Each row was made from one path, in order. Every step used is in the known rows, and no mark comes twice. Write each row's path.
Known rows
pegir/dugi/gega/meto/bira/nefur: [-0.64 -0.27 -2.80  3.88  1.23 -2.59 -1.08 -3.04  1.03  2.60 -2.58 -0.51
  0.55 -4.09  2.38 -2.34 -1.47  1.01  2.92  4.10 -3.01  0.77  2.87  0.62
  1.37 -1.12  2.40]
favelin/gega: [-0.61 -1.60 -0.74 -0.33 -0.63  1.11 -1.78 -0.02 -0.21 -0.11 -0.42  2.25
 -0.75  2.00  0.16 -1.00  0.91  0.29 -0.08 -0.26 -0.63 -1.52  0.77  1.53
  1.92 -1.99  0.10]
gega/nefur/bira/ligud: [-3.18  0.35 -0.96  0.91 -2.25 -2.63  3.03 -0.90 -2.34 -3.08 -1.58  0.89
 -0.32  1.16 -0.85  2.40  0.10  1.36 -1.47  0.31  3.01 -0.33 -0.07  1.18
 -0.32 -2.96  1.47]
pogevub/dugi/gega/bira: [-0.60  1.40 -1.47  2.45 -0.15 -1.31  0.56 -1.82  0.86  3.06 -3.23  0.68
 -0.55 -4.18  0.47 -0.74  0.53  1.22  0.03  0.74  1.20 -0.04  1.90  1.34
  1.15  0.07 -0.55]
bira/meto: [-0.13  0.52 -1.53  0.59  0.54 -2.61 -1.43 -1.20 -1.00  0.46  0.08 -0.50
  1.19  0.36  1.23 -0.73 -0.29  0.74  1.41  0.46 -1.76  0.03 -0.56  0.04
  0.26  1.04  0.66]
pegir/dugi/gega/nefur/bira: [-0.05  0.30 -2.37  2.00  0.68 -0.95  0.92 -1.68  0.01  2.16 -4.88  0.53
  0.04 -2.52  0.24  0.03 -0.21  2.20  0.52  1.76  2.51  0.03  3.12  2.43
  0.30 -1.19  0.33]
pogevub/pegir/dugi/gega/kisu: [ 1.76  0.42 -0.48 -0.99  2.62  2.73 -0.17 -0.06  3.55  3.70 -5.20 -0.33
  2.40 -4.66  1.32 -1.37 -0.44  1.23  0.45  0.51 -0.98  0.49  3.97  2.13
 -1.29  1.51  0.69]
pogevub/dugi: [ 0.40  1.25  0.22  0.64 -0.52 -0.14  0.89 -0.40  2.00  1.64 -2.43 -0.38
  0.85 -2.38  0.34 -0.79 -0.15  0.15  0.00  0.29 -0.97  0.79  1.29  0.58
 -0.90  1.22 -0.25]
meto/bira/nefur: [-0.31 -1.21 -0.91  2.65 -0.54 -3.67 -0.88 -0.44 -0.93 -0.21 -0.80  0.32
 -0.16 -0.99  0.45 -0.68 -0.90  0.65  2.74  2.11 -1.06  0.91 -0.12 -0.25
  1.73 -1.32  1.88]
pegir/dugi/gega: [ 1.46 -0.16 -1.19  1.89  1.42  1.47  0.13 -0.71  2.01  4.06 -2.44 -0.28
  0.34 -3.12  0.38 -0.38 -0.32  0.61  0.01  0.70  0.02  0.86  2.50  2.13
  0.23  0.49 -0.89]
favelin/gega/ligud/bira/pogevub/pegir/dugi: [-1.24  1.76 -0.55  2.50 -3.43 -2.31  1.79  1.15  3.38  1.55 -6.62  0.98
  1.20 -1.61  0.50 -1.96 -0.03  1.18  0.32  2.93 -1.90 -1.79 -0.53  4.09
  1.05 -1.51 -0.11]
dugi/gega: [ 0.69 -1.03 -1.50  1.16  1.32  1.32 -0.40 -0.18 -0.57  2.26 -0.12  0.03
 -0.64 -1.26  0.04  0.02  0.06 -0.06  0.32  0.13  1.54  0.01  1.52  1.16
  1.37 -1.01 -0.50]
gega/meto/bira/nefur: [-2.19 -0.12 -1.57  2.06 -0.08 -4.14 -1.20 -2.25 -0.87 -1.35 -0.21 -0.10
  0.08 -1.03  1.73 -2.06 -1.30  0.30  2.92  3.42 -3.01 -0.10  0.33 -1.52
  1.14 -1.56  3.33]
bibu/bira: [-0.78 -1.11  0.05  1.08 -0.74 -0.46 -1.75 -0.04  0.16  0.55 -0.69  1.09
 -1.28 -1.51 -0.12  1.28  0.52  0.92 -0.81  0.73  0.16  1.05 -0.50 -1.02
  0.82 -1.26  1.77]
nefur/bira: [-1.24  0.81 -0.10  0.59 -0.12 -2.75  0.53 -1.31 -1.96 -0.61 -1.29  0.17
 -0.44  0.57  0.43  0.13 -0.57  0.48 -0.02  0.56  2.27 -0.06 -0.29 -0.53
 -0.12 -0.20 -0.77]
bibu/bira/nefur/gega: [ 1.60 -2.39 -1.89 -0.03 -0.83 -1.01 -3.31  1.82 -2.26  0.31 -2.03  2.55
 -0.44 -0.84  0.36  1.03 -1.39  1.99  2.61  1.28  0.47 -0.02  1.03  0.34
  2.16 -5.03  2.08]
favelin/gega/ligud: [-2.48 -0.50 -0.32 -0.06 -0.96  1.38 -1.21  0.25 -0.28 -0.89  0.09  3.05
 -1.08  2.47 -0.40 -0.29  0.90  1.08 -0.91 -0.74  0.44 -2.64 -0.43  1.65
  2.13 -3.96 -0.58]
gega/ligud/bira: [-3.64  1.31  0.00  1.10 -2.06 -1.94  1.85 -0.38 -0.96 -0.06 -1.06  0.06
 -1.38  0.82  0.01  0.84  0.93  0.94 -0.51  0.98  2.54 -1.18 -2.99  0.48
  1.20 -2.99 -0.52]
ligud/bira/pogevub/pegir/dugi/gega/favelin: [ 4.10  0.62 -1.66  3.61 -1.74 -0.55  1.66  1.13  1.63  3.60 -6.12 -1.29
  0.76 -4.37  1.39 -1.81 -1.29  1.48  1.44  3.47 -2.20  0.13  3.04  3.81
  0.95  2.50 -0.02]
nefur/bira/pogevub/pegir/dugi/gega/meto: [ 0.53  2.72 -1.98  3.06  0.81 -3.33  1.52 -1.82  2.16  2.28 -6.14 -1.87
  2.10 -5.32  2.22 -3.07 -2.81  0.04  1.34  4.14 -1.80 -0.29  3.56  1.71
 -1.37  2.09  0.39]
pegir/dugi/gega/ligud/bira: [-2.12  0.99 -1.10  2.89 -0.71 -0.48  1.93 -1.10  0.96  3.85 -3.53 -0.43
 -0.95 -2.33  0.53  0.53  0.61  1.48 -0.66  1.77  2.33 -0.24 -0.46  2.66
  1.50 -2.59 -1.52]
meto/bira/pogevub/pegir/dugi/gega/nefur: [ 1.79  0.52 -2.27  5.01 -0.07 -2.11  1.62 -0.25  3.89  2.42 -5.83 -0.82
  1.41 -6.08 -0.48 -2.49 -1.28  1.63  1.89  3.84 -2.54  1.82  3.63  2.64
  0.36  1.32  2.75]
pogevub/dugi/gega: [ 1.11  0.18 -1.15  1.85  0.85  1.21  0.46 -0.46  1.57  3.90 -2.62 -0.38
  0.04 -3.71  0.23 -0.60 -0.11  0.17  0.35  0.35  0.41  0.84  2.76  1.89
  0.39  0.22 -0.62]
ligud/bira/meto: [-1.92  0.83 -2.08  1.26 -1.13 -4.79 -0.31 -1.90 -1.95  1.13 -1.30 -1.09
  0.19  0.52  1.86 -0.67  0.45  0.87  1.59  1.83 -0.39  0.15 -2.40  0.52
  1.04 -0.04  0.86]
favelin/gega/meto: [-2.38 -0.56 -1.44 -0.97 -0.14  0.65 -2.09 -1.86 -0.33 -1.25  0.40  1.85
 -0.60  2.03  1.37 -2.50  0.51  0.12  0.14  0.95 -2.53 -2.42  1.28  0.45
  1.19 -2.22  1.56]
bira/pogevub/pegir/dugi/gega: [ 3.57  1.03 -1.21  2.95  0.30 -0.20  1.34  1.25  4.19  3.93 -5.65 -1.53
  2.54 -5.79  0.33 -1.64 -1.80 -0.12  1.33  2.32 -2.28  0.77  3.29  3.22
 -0.86  2.43 -0.30]
favelin/gega/nefur/bira/pogevub: [-0.81 -1.01 -2.24  0.79 -1.55 -2.39 -0.77  0.82 -2.21 -2.05 -3.36  2.51
  0.25  2.12 -0.11 -1.87 -0.09  0.91  2.13  2.28  0.67 -2.53  1.66  2.56
  1.39 -3.04  2.32]
gega/nefur/bira: [-1.54  0.39 -1.22  0.31 -0.54 -2.38  0.69 -1.05 -1.91 -1.80 -2.40  0.81
 -0.22  0.72 -0.38  0.18 -0.06  1.66  0.53  1.00  2.38 -0.69  0.55  0.30
  0.13 -1.69  1.26]

Which path is each row?
[-0.53 -0.83 -1.41  1.13 -2.12 -3.56  0.22  0.74 -1.47  0.82 -2.93 -0.33
  0.00 -0.19  1.24  0.35 -0.13 -0.01  2.84  2.46  0.52 -0.58 -1.40  1.48
  1.58 -2.61  1.01] | ligud/bira/nefur
[-0.65  1.09 -1.24 -0.95 -0.64 -1.65 -0.46 -0.63 -2.65 -1.23 -0.52  1.99
 -0.79  0.71  0.23 -0.41 -0.27  2.17  0.43 -0.08  1.92 -1.04  0.00 -0.30
  1.49 -2.31 -0.37] | nefur/gega/bira
[-5.61 -0.83 -1.14  1.94 -2.00 -1.84  0.26 -3.52 -1.23 -2.94  1.99  1.91
 -1.73  1.90  0.76 -1.00  1.08  0.68 -1.94  1.45 -2.52 -0.24 -0.16 -0.05
  1.99 -3.09  2.75] | favelin/gega/meto/bira/ligud
[-2.62 -0.18 -2.20  2.79  1.70 -1.35 -0.80 -3.75 -0.89  0.77  1.34 -0.45
 -1.87 -1.89  1.17 -2.11 -0.16  0.41  0.51  2.59 -0.77  0.78  1.53 -1.23
  1.76 -0.92  1.86] | dugi/gega/meto/bira
[-1.30  1.56 -2.54  2.85 -0.78 -2.88  1.41 -1.12  0.61  3.43 -3.93 -2.23
  0.42 -4.08  2.14 -3.02 -0.32 -0.88  2.39  4.81 -1.12 -0.44  1.77  1.99
  0.10 -0.36  1.97] | ligud/bira/pogevub/dugi/gega/meto
[-0.46  1.68 -2.88  2.83  0.75 -3.69 -1.14 -2.92  0.27  3.67 -2.94  0.18
  1.00 -3.18  2.09 -1.18  0.04  2.42  1.24  1.44 -0.82 -0.06  1.03  1.50
  1.16  1.26 -0.06] | pegir/dugi/gega/bira/meto
[ 0.94 -0.76 -0.78 -1.30  3.12  3.14 -0.94 -0.08  1.22  3.44 -2.60  0.10
  1.60 -2.60  1.59 -1.03  0.21  1.05  0.70  0.40  0.32  0.02  3.55  1.82
 -0.69 -0.04  0.95] | pegir/dugi/gega/kisu
[-3.94  0.64 -1.43  0.88 -1.01 -2.06  1.34 -2.97 -2.93 -3.28  2.41  0.42
 -1.31  1.09  0.68 -0.50 -0.93  1.31 -1.09  1.23 -0.79  0.73  0.18 -1.23
  0.74 -3.24  2.01] | nefur/gega/meto/bira/ligud
[ 0.68  1.83 -3.72  3.00  0.90 -3.93  0.40 -2.92  1.45  2.76 -7.21 -0.36
  2.17 -4.24  1.24 -1.15 -1.35  3.04  1.52  2.19 -0.52  0.57  3.03  2.89
  0.04  1.17  0.64] | pogevub/pegir/dugi/gega/nefur/bira/meto
[ 0.94 -0.02 -2.33  2.80 -0.33 -2.52 -0.64 -0.57  0.55  3.29 -4.75  0.99
  0.87 -4.11  1.31 -0.14 -0.53  1.61  2.51  2.06  0.10 -0.83  2.24  2.53
  1.70 -1.47  0.13] | pegir/dugi/gega/bira/nefur
[ 0.27  2.60 -2.63  3.22  0.32 -4.06 -0.18 -2.96  2.53  3.77 -5.48 -0.16
  1.89 -5.35  1.89 -1.48 -0.70  2.60  0.80  1.42 -2.12  0.41  1.49  1.84
  0.71  2.74 -0.48] | pogevub/pegir/dugi/gega/bira/meto
[-0.94 -1.96 -1.79 -0.63 -1.07  1.41 -1.70  0.23 -0.09 -1.35 -1.39  3.19
 -0.66  2.07 -0.82 -0.86  1.51  1.55  0.48  0.10 -0.61 -1.97  1.57  2.33
  2.04 -3.45  2.16] | favelin/gega/nefur
[-2.45 -0.55 -2.47  2.07 -1.01 -1.37  2.55 -1.00 -2.88 -0.91 -1.72  0.89
 -1.10 -0.15 -0.94  2.49  0.26  1.34 -1.18  0.45  4.25 -0.23  1.46  2.44
  1.01 -3.89  1.01] | dugi/gega/nefur/bira/ligud
[-2.57  1.51 -1.20  2.86 -1.12 -0.83  2.33 -1.00  0.62  3.82 -3.67 -0.39
 -1.33 -2.80  0.29  0.15  0.77  1.03 -0.35  1.44  2.68 -0.37 -0.22  2.46
  1.69 -2.73 -1.20] | pogevub/dugi/gega/ligud/bira
[ 0.50  1.42 -1.00  2.98 -0.07  0.25  1.38  1.70  1.47  3.12 -2.88 -0.45
  1.02 -3.68 -0.35 -1.01 -0.83  0.11  1.17  1.58  0.39 -0.86  1.96  2.66
  0.05 -1.19 -0.26] | bira/pogevub/dugi/gega/ligud
[-0.64  1.16 -3.90  2.73  0.85 -3.86 -0.35 -2.87 -1.31  2.66 -4.86  0.08
  1.07 -2.64  1.27 -1.20 -0.46  2.39  2.17  1.83  1.02  0.04  2.77  2.27
  0.65 -0.38  1.18] | pogevub/dugi/gega/nefur/bira/meto
[-3.12 -0.09  0.19  2.96 -1.87 -2.49  2.37 -1.60 -0.97 -1.70  1.73 -0.03
 -1.20  0.00 -0.63  1.32  0.33  0.47 -1.94  0.38  0.12  2.16 -1.33 -0.55
  0.75 -0.83  1.22] | meto/bira/ligud
[-4.14 -0.15 -0.77  0.74 -2.57 -0.87  0.10 -0.40 -1.27 -0.15 -1.30  2.29
 -2.04  2.73  0.17  0.05  1.87  1.19 -0.72  0.65  1.77 -2.48 -2.33  2.06
  3.22 -4.97 -0.36] | favelin/gega/ligud/bira
[-2.18  1.17 -1.77  3.57  1.38 -1.58  0.09 -4.14  1.19  2.36 -1.17 -0.79
 -1.04 -4.26  1.42 -2.95 -0.35  0.58  0.40  2.94 -1.66  1.38  2.71 -0.57
  0.84  0.41  1.65] | pogevub/dugi/gega/meto/bira
[ 0.16 -0.83 -2.57  2.02 -0.39 -2.61 -1.19  0.13 -1.67  1.60 -2.46  1.36
 -0.29 -2.35  0.94  0.21 -0.13  0.90  2.81  1.47  1.42 -1.51  1.10  1.72
  2.64 -2.63  0.51] | dugi/gega/bira/nefur
[ 1.71 -1.71 -1.62 -4.20  1.55  1.11 -2.80  2.33 -3.09 -0.70 -1.49  1.89
  2.15  1.28  1.70 -1.00 -1.28  1.37  4.30  0.19  0.40 -1.82  2.50  0.91
  0.46 -4.06  2.21] | bira/nefur/gega/kisu
[ 0.58  2.83 -0.86  3.91 -0.10 -2.62  2.52  0.35  2.09  2.72 -6.63 -0.68
  1.92 -4.68  0.51 -0.75 -2.34  1.07  0.37  2.40  1.16 -0.62  1.99  2.93
 -0.40  0.26 -1.69] | nefur/bira/pogevub/pegir/dugi/gega/ligud
[ 2.32  0.22 -1.43  2.75  0.35 -0.15  0.58  1.38  1.53  3.83 -3.24 -0.98
  1.37 -4.19  0.22 -1.70 -0.91 -0.68  1.96  2.03 -0.56  0.45  3.17  2.61
 -0.20  0.91  0.33] | bira/pogevub/dugi/gega
[-0.06  2.13 -2.32  3.14 -0.65 -2.88  2.17 -1.10  3.21  3.59 -6.27 -2.71
  1.60 -5.56  2.33 -3.06 -1.25 -0.25  1.67  5.17 -2.77 -0.04  2.00  2.63
 -0.54  1.23  1.30] | ligud/bira/pogevub/pegir/dugi/gega/meto
[ 0.23  1.90 -0.70  5.67 -0.08 -2.04  1.93 -0.14  3.65  2.89 -4.44 -0.85
  1.06 -5.75 -0.16 -1.87 -1.78  1.44  0.45  2.97 -1.54  1.00  1.54  2.00
  0.62  0.82  0.11] | meto/bira/pogevub/pegir/dugi/gega/ligud
[-3.09  0.84 -3.11  2.80 -0.34 -3.25 -0.21 -1.72 -2.41  2.74 -1.08 -0.53
 -0.88 -0.14  1.26  0.15  0.63  1.56  1.25  1.52  2.09 -1.15 -2.06  1.73
  2.68 -2.83 -0.33] | dugi/gega/ligud/bira/meto
[-2.58  1.24 -1.23 -0.38 -1.64 -1.05  1.21  0.04 -2.89 -0.42 -0.94  1.09
 -1.50  2.03  0.00  0.42 -0.17  1.94 -0.03  0.63  3.41 -1.41 -2.14  0.84
  1.87 -5.13 -1.02] | nefur/gega/ligud/bira
[ 1.91  0.60 -2.16  1.80  0.59  1.23  1.15 -0.42  4.32  2.81 -6.02 -0.14
  1.25 -5.16 -0.46 -0.48 -0.39  1.95  0.11  1.37 -1.05  0.57  3.95  3.23
 -0.06  0.30  0.78] | pogevub/pegir/dugi/gega/nefur
[ 0.50  0.31 -2.27  2.82 -0.70 -2.81 -0.38 -0.44  0.37  3.30 -4.92  1.06
  0.43 -4.76  1.14 -0.62 -0.39  1.00  2.80  1.89  0.49 -0.87  2.34  2.29
  1.71 -1.52  0.36] | pogevub/dugi/gega/bira/nefur
[-0.54  0.23 -1.07  0.88 -1.61 -3.98 -0.78  0.21 -1.20 -0.56 -2.40  1.47
  0.36 -0.97  1.02  0.07 -0.28  0.91  2.60  1.36  0.10 -1.56 -0.50  0.35
  1.42 -1.74  1.07] | gega/bira/nefur
[ 1.79  1.18 -2.02  2.95 -0.68 -2.97  0.28 -0.42  2.99  3.42 -7.24  0.48
  1.67 -6.17  1.32 -0.47 -1.35  1.65  2.29  2.26 -1.11 -0.33  2.63  2.96
  1.07 -0.08 -0.24] | pogevub/pegir/dugi/gega/bira/nefur
[-1.91  0.98 -0.96  3.04 -1.47 -1.35  2.64 -1.66  0.59  1.83 -2.30  0.68
 -0.25 -3.26  0.18  1.79  0.68  1.47 -2.31  0.42  1.44  0.48  0.97  2.49
  0.63 -0.94 -0.62] | pegir/dugi/gega/bira/ligud
[ 2.11  3.00 -0.90  0.80 -1.43 -3.17  1.22  0.82  1.97  0.49 -5.93  0.53
  2.43 -3.71  0.74 -2.31 -2.18  2.09  1.43  2.10 -1.81 -0.39  1.80  1.74
 -0.50  1.15 -0.17] | nefur/gega/bira/pogevub/pegir/dugi
